Each row comes from the steps of one path. Every step used is in the known rows, and no mark comes twice. Write the path behind each row, first mark first.
Known rows:
momasi-guga-zele-duseper-pevil-soko: [-16.3 -42.9  19.1  23.7  20.5  -1.3  16.7  -3.1 -31.7  19.6   8.0  41.9
 -23.8  -4.0  -0.6 -52.6  -9.6   7.6   1.6  13.5 -11.1]
demu-soko-pevil-guga-zele-duseper: [ -8.8 -30.1  12.1  33.3  19.1  -2.5  -3.7 -32.1 -22.4   9.4   5.1  22.3
 -37.6   6.3  56.7  27.9  30.8  28.0  19.4  11.4   7.0]
pevil-soko: [ 10.2 -34.3 -21.5  17.9  -1.0  -4.4 -18.3  -2.4 -26.5   8.1   9.6  -3.4
   8.7  -9.3   7.1 -23.2  -9.9  30.4 -11.9   3.6  14.4]
zele-duseper-pevil: [-10.3 -35.2  -1.5  -2.6   0.1   5.0  17.9  -5.5  -7.5  12.8  12.7  10.5
  -6.7  17.2 -13.1  -8.6  26.4  13.1 -16.7   7.1  -6.0]
soko-pevil-duseper-zele-guga-demu: [-34.2 -28.7   5.5  10.4  32.3 -35.9  31.6 -14.1  -0.2  40.6  23.2 -40.6
   6.0  -9.4   9.0  -2.2  16.3  -2.1   6.6  37.6   2.2]
guga-zele: [ 16.3 -61.4 -12.9  18.2   8.4  16.1   2.4 -16.2 -16.7   3.4  26.4  16.9
  14.5   0.6  16.7 -16.9  -0.8  24.7 -25.4  -4.9  -4.8]
duseper-zele: [ 13.5 -30.2 -31.8  -4.9   7.7   4.4  25.8   7.8  -6.5   6.4   9.7  -7.5
  21.9  11.6 -17.3 -41.0   1.8  31.3 -25.9   0.6 -15.5]
pevil-duseper-zele-guga: [-12.6 -14.5 -12.3  15.7  10.4  -9.3   6.9 -42.6  -6.9  29.5  19.5 -10.7
  -8.6   4.6 -15.8 -10.2   0.7   9.6   5.6  45.9 -10.9]
demu-guga: [ -9.1 -40.3  -7.5  23.0 -12.7  -9.7   3.0 -22.7  -6.7   7.6  -3.0   5.3
  11.0  15.4   6.2  13.1   2.1  18.9  20.7   8.0 -24.7]
soko-pevil: [ -9.1 -56.0   5.2   0.4   8.5 -18.8  17.6  -4.0 -18.4   3.8  13.8 -13.4
  30.1   5.7   7.9  -3.1  19.3  24.2 -26.1   2.9  -9.5]
duseper-zele-guga-pevil: [  5.1 -14.8  -8.5  20.6  -7.4  -7.2  19.3 -17.1  -5.7  17.4  36.6 -16.1
   3.4  14.5 -31.4 -34.7  -6.7   4.9  -9.6  15.5   3.1]
guga-demu-soko: [ 11.3 -53.1 -43.8  16.6   4.8  11.0 -15.5   5.0   8.8  11.9   0.2 -24.2
 -10.6  -2.7  25.4  -2.7   8.6  18.7 -21.8 -22.8   5.5]
guga-demu-soko-pevil-duseper-zele: [ -7.9 -40.7 -19.3   8.9  41.9  -6.1  12.9  22.7  -3.4  30.5 -10.1 -36.1
 -21.3 -15.4  34.3  -6.1  29.7  27.9 -24.6  13.2   5.8]
guga-pevil-soko: [ 22.2 -37.0 -13.9  34.8  -3.8   5.0 -22.9   6.2 -35.2   7.8  26.4  -4.7
  -3.9 -10.9   8.2 -26.8  -7.5  24.8 -28.6   6.7  36.3]
duseper-pevil-soko: [ 14.5 -11.3 -13.0   6.7   1.7  -8.7  10.2  14.5 -32.4  17.3   2.2  -3.9
  16.9   0.3 -30.1 -39.8 -15.5  29.5 -20.7  -4.1   5.9]
pevil-guga-zele: [ 25.1 -24.6 -24.8  27.0   5.1   4.7   0.8 -38.1 -27.7   8.8  33.7  23.7
   7.9   8.8  14.0   2.3  -9.3  27.3   5.0   8.6   0.2]
demu-soko-pevil: [ -1.3 -47.9  -3.8  11.6   8.0  -9.0   0.9  -2.3 -12.7   3.2 -12.3 -16.0
  -0.4   4.5  17.6   0.4  22.2  34.9 -26.6 -10.7  -9.4]
pevil-guga-zele-duseper: [  2.2 -32.2 -10.1  29.2   7.2  12.3  -5.9 -44.9 -19.4   7.3  35.0  37.1
 -23.5   9.9  39.4  20.6  14.9  17.8  22.1  22.7   8.1]
duseper-zele-guga: [ -6.4 -12.4 -16.1   5.2  -3.5 -14.7  25.0 -26.2   3.7  18.0  19.5 -14.8
  17.8  17.0 -32.9 -33.4  -9.7  10.4   4.2  12.6 -19.7]
demu-soko-pevil-duseper: [ -8.4 -49.2   0.8  22.4  21.1  -3.8 -21.2 -21.0 -21.8  14.0 -12.0 -12.8
 -28.0  -7.6  34.4  22.6  30.6  33.3 -25.6  22.5   1.7]
zele-guga-momasi: [-12.4 -36.5  -1.6   2.8 -14.3 -16.5 -10.1 -30.9  16.8   9.4  18.7   7.6
   6.7  22.5  -7.3 -27.2 -15.3  -6.5   8.0  16.5  24.6]
duseper-zele-guga-demu-soko: [ -4.2 -15.3 -33.0  14.5   6.0  -7.9  12.5  -5.9  23.0  26.1   1.3 -36.5
  -7.5   6.4  -6.6 -27.5  -4.9   6.9   7.9 -12.6  -7.5]
soko-pevil-duseper: [-14.9 -57.3   7.1  11.1  21.9 -15.0  -2.3 -20.3 -29.0  16.3  13.1 -10.6
   0.6  -7.4  24.1  19.5  29.0  23.7 -24.7  37.0   1.9]
soko-pevil-duseper-zele-guga: [-31.0 -20.0  17.3   9.2  23.3 -35.1  27.0 -32.9 -15.0  30.9  15.2 -21.1
   3.9   2.7  -7.6  -4.9  15.7  11.8   5.2  47.4 -10.5]

Write each row's path:
[  4.0 -25.8   2.4  50.9 -13.0  -9.6 -18.3  -0.7 -30.1  12.5   7.1   3.4
  -8.4  -5.6  14.0  -5.0 -10.5  19.9  16.1  15.5  21.0]
demu-guga-pevil-soko
[ -7.0 -15.4 -10.2 -10.2  -0.9 -14.7  16.6  -6.5  18.6  15.2  12.3   3.7
  12.7  27.2 -24.6 -59.6 -19.8   0.2   6.5  17.1  16.5]
duseper-zele-guga-momasi
[  2.6 -18.2  -6.7  11.8   4.4 -29.9  17.2 -28.2 -29.0  10.6  21.3  -8.6
  21.3  13.8   4.2  17.1  10.9  26.4   6.2  14.3  -3.9]
soko-pevil-guga
[ -9.6 -18.3  -0.1   8.2   5.1  -1.5   2.9   8.3 -24.0  16.4   4.5  10.1
 -12.8   0.4  -6.7 -24.0   8.6  17.5  -4.0  10.3  15.8]
zele-duseper-pevil-soko
[  6.2 -31.9 -29.3   5.9  20.4  10.2   6.0  -7.4 -16.6  18.9  11.8  -5.1
  -6.6  -1.1  -0.2 -19.7  11.1  29.3 -25.0  36.1  -4.7]
pevil-duseper-zele
[-14.6 -38.4  17.1  22.5  19.7 -10.8  14.7 -35.4 -29.0  10.5  31.8  27.5
 -10.2   7.6  46.9  23.9  30.0  17.9  19.4  24.7   8.1]
soko-pevil-guga-zele-duseper
[-19.3 -54.0 -10.4  12.8  46.4 -19.7  23.4  14.0  -4.3  33.9 -15.4 -26.4
 -29.8 -12.2  22.7 -26.2  15.4  13.3 -17.0  22.6 -21.4]
momasi-guga-demu-soko-pevil-duseper-zele
[  7.7 -46.6 -15.5  26.1  23.9   8.0   9.4 -11.0 -23.9  23.9  24.4   4.1
 -30.1  -0.1 -12.3 -40.7  -1.2  12.6 -31.0  46.2 -13.3]
momasi-guga-pevil-duseper-zele
[-24.2 -73.9  -2.9  26.3  36.6 -20.5  -5.4 -10.5  -9.8  28.4  -7.4 -22.1
 -36.9 -16.0  38.3   6.1  17.8   7.1 -14.0  22.2 -14.2]
momasi-guga-demu-soko-pevil-duseper
[  7.7   1.6  -7.0  32.1  -4.0 -15.2   5.3  -5.4 -21.5  23.6  27.7 -16.3
  -0.6  -2.6 -22.0 -50.8 -21.4  13.1   1.8  19.1  24.2]
duseper-zele-guga-pevil-soko
[  1.3   2.2 -12.6   8.2  -3.5  -3.7  16.1 -27.7 -18.7  16.7  22.0  15.3
 -15.9  26.6 -15.4  13.8  16.4  14.4  14.6  21.2  -2.0]
zele-duseper-pevil-guga
[-13.8 -59.7  -9.8  23.8  30.5  -6.7 -14.9  -1.1  -8.4  24.3  -4.8 -32.0
 -25.8 -18.4  49.7  26.6  31.4  20.7 -23.5  12.2  15.7]
guga-demu-soko-pevil-duseper
[-21.6 -20.6  -3.5   9.0  17.3 -31.5  34.0   5.2  15.1  27.8  -3.1 -46.3
   5.3   3.8   1.4 -20.8   9.7   8.3   4.1  -9.7  -8.8]
duseper-zele-guga-demu-soko-pevil
[ -9.7 -43.2  -1.4   8.9 -10.7 -10.6  -4.6  -5.0  10.1   4.4  -8.2  24.3
   4.1  23.8  12.9 -12.5  -7.7   7.5  20.9  13.0  11.4]
demu-guga-momasi
[-22.7 -34.9  23.9  25.3   3.7   4.5  29.2 -12.2  -8.5  18.4   2.6  39.2
 -13.5  15.3   9.9   6.4  14.7   8.9  24.0   9.6 -19.4]
demu-guga-zele-duseper-pevil
[ -6.1 -44.6   7.8   8.0  14.3  17.9  23.3  -5.7 -14.0  13.1  23.4  30.9
  -8.0  10.7   4.9 -15.5  17.4  14.0 -19.7   2.5  -2.8]
guga-zele-duseper-pevil
[-34.4 -41.8   6.5  34.7  21.1 -28.5 -14.4 -35.0   1.3  35.9   5.5 -37.2
 -27.0 -13.1  35.0  34.2  21.1  -0.4   8.3  24.5  11.9]
zele-guga-demu-soko-pevil-duseper
[  1.0 -74.3  -5.7  20.8  12.0   4.1  12.5 -25.7 -17.4   6.9  19.8  27.5
   4.8   3.8   6.6 -38.6 -12.9  11.5 -18.0   3.4 -34.3]
momasi-guga-zele
[ -6.2 -58.0 -12.4  11.4  17.5 -12.6   6.5  16.6   0.6  14.1  -4.5 -35.7
   2.1  -5.9  34.3   3.8  21.6  20.9 -24.0 -21.5   4.6]
guga-demu-soko-pevil
[ 19.7  -0.3 -38.8   8.6   4.0 -14.1  27.8  -1.8 -13.5  29.8  28.9 -20.0
  17.8  15.6 -25.8   0.3  -6.4  11.0   1.3  -4.5   1.4]
duseper-pevil-guga-demu
[ 24.9   7.4 -45.7  19.4   4.2  -5.0  11.0   0.3  -8.0  28.9   1.6 -20.7
 -12.8  14.5 -14.6   2.2  -5.4  20.7   2.1 -18.6   1.1]
duseper-pevil-guga-demu-soko
[-16.8 -25.2 -23.4  15.6  19.6 -13.8  12.1 -25.0  10.2  37.5  26.9 -30.1
  -7.0  -7.7   0.3  -7.3   1.9  -4.1   7.8  35.1   0.7]
pevil-duseper-zele-guga-demu
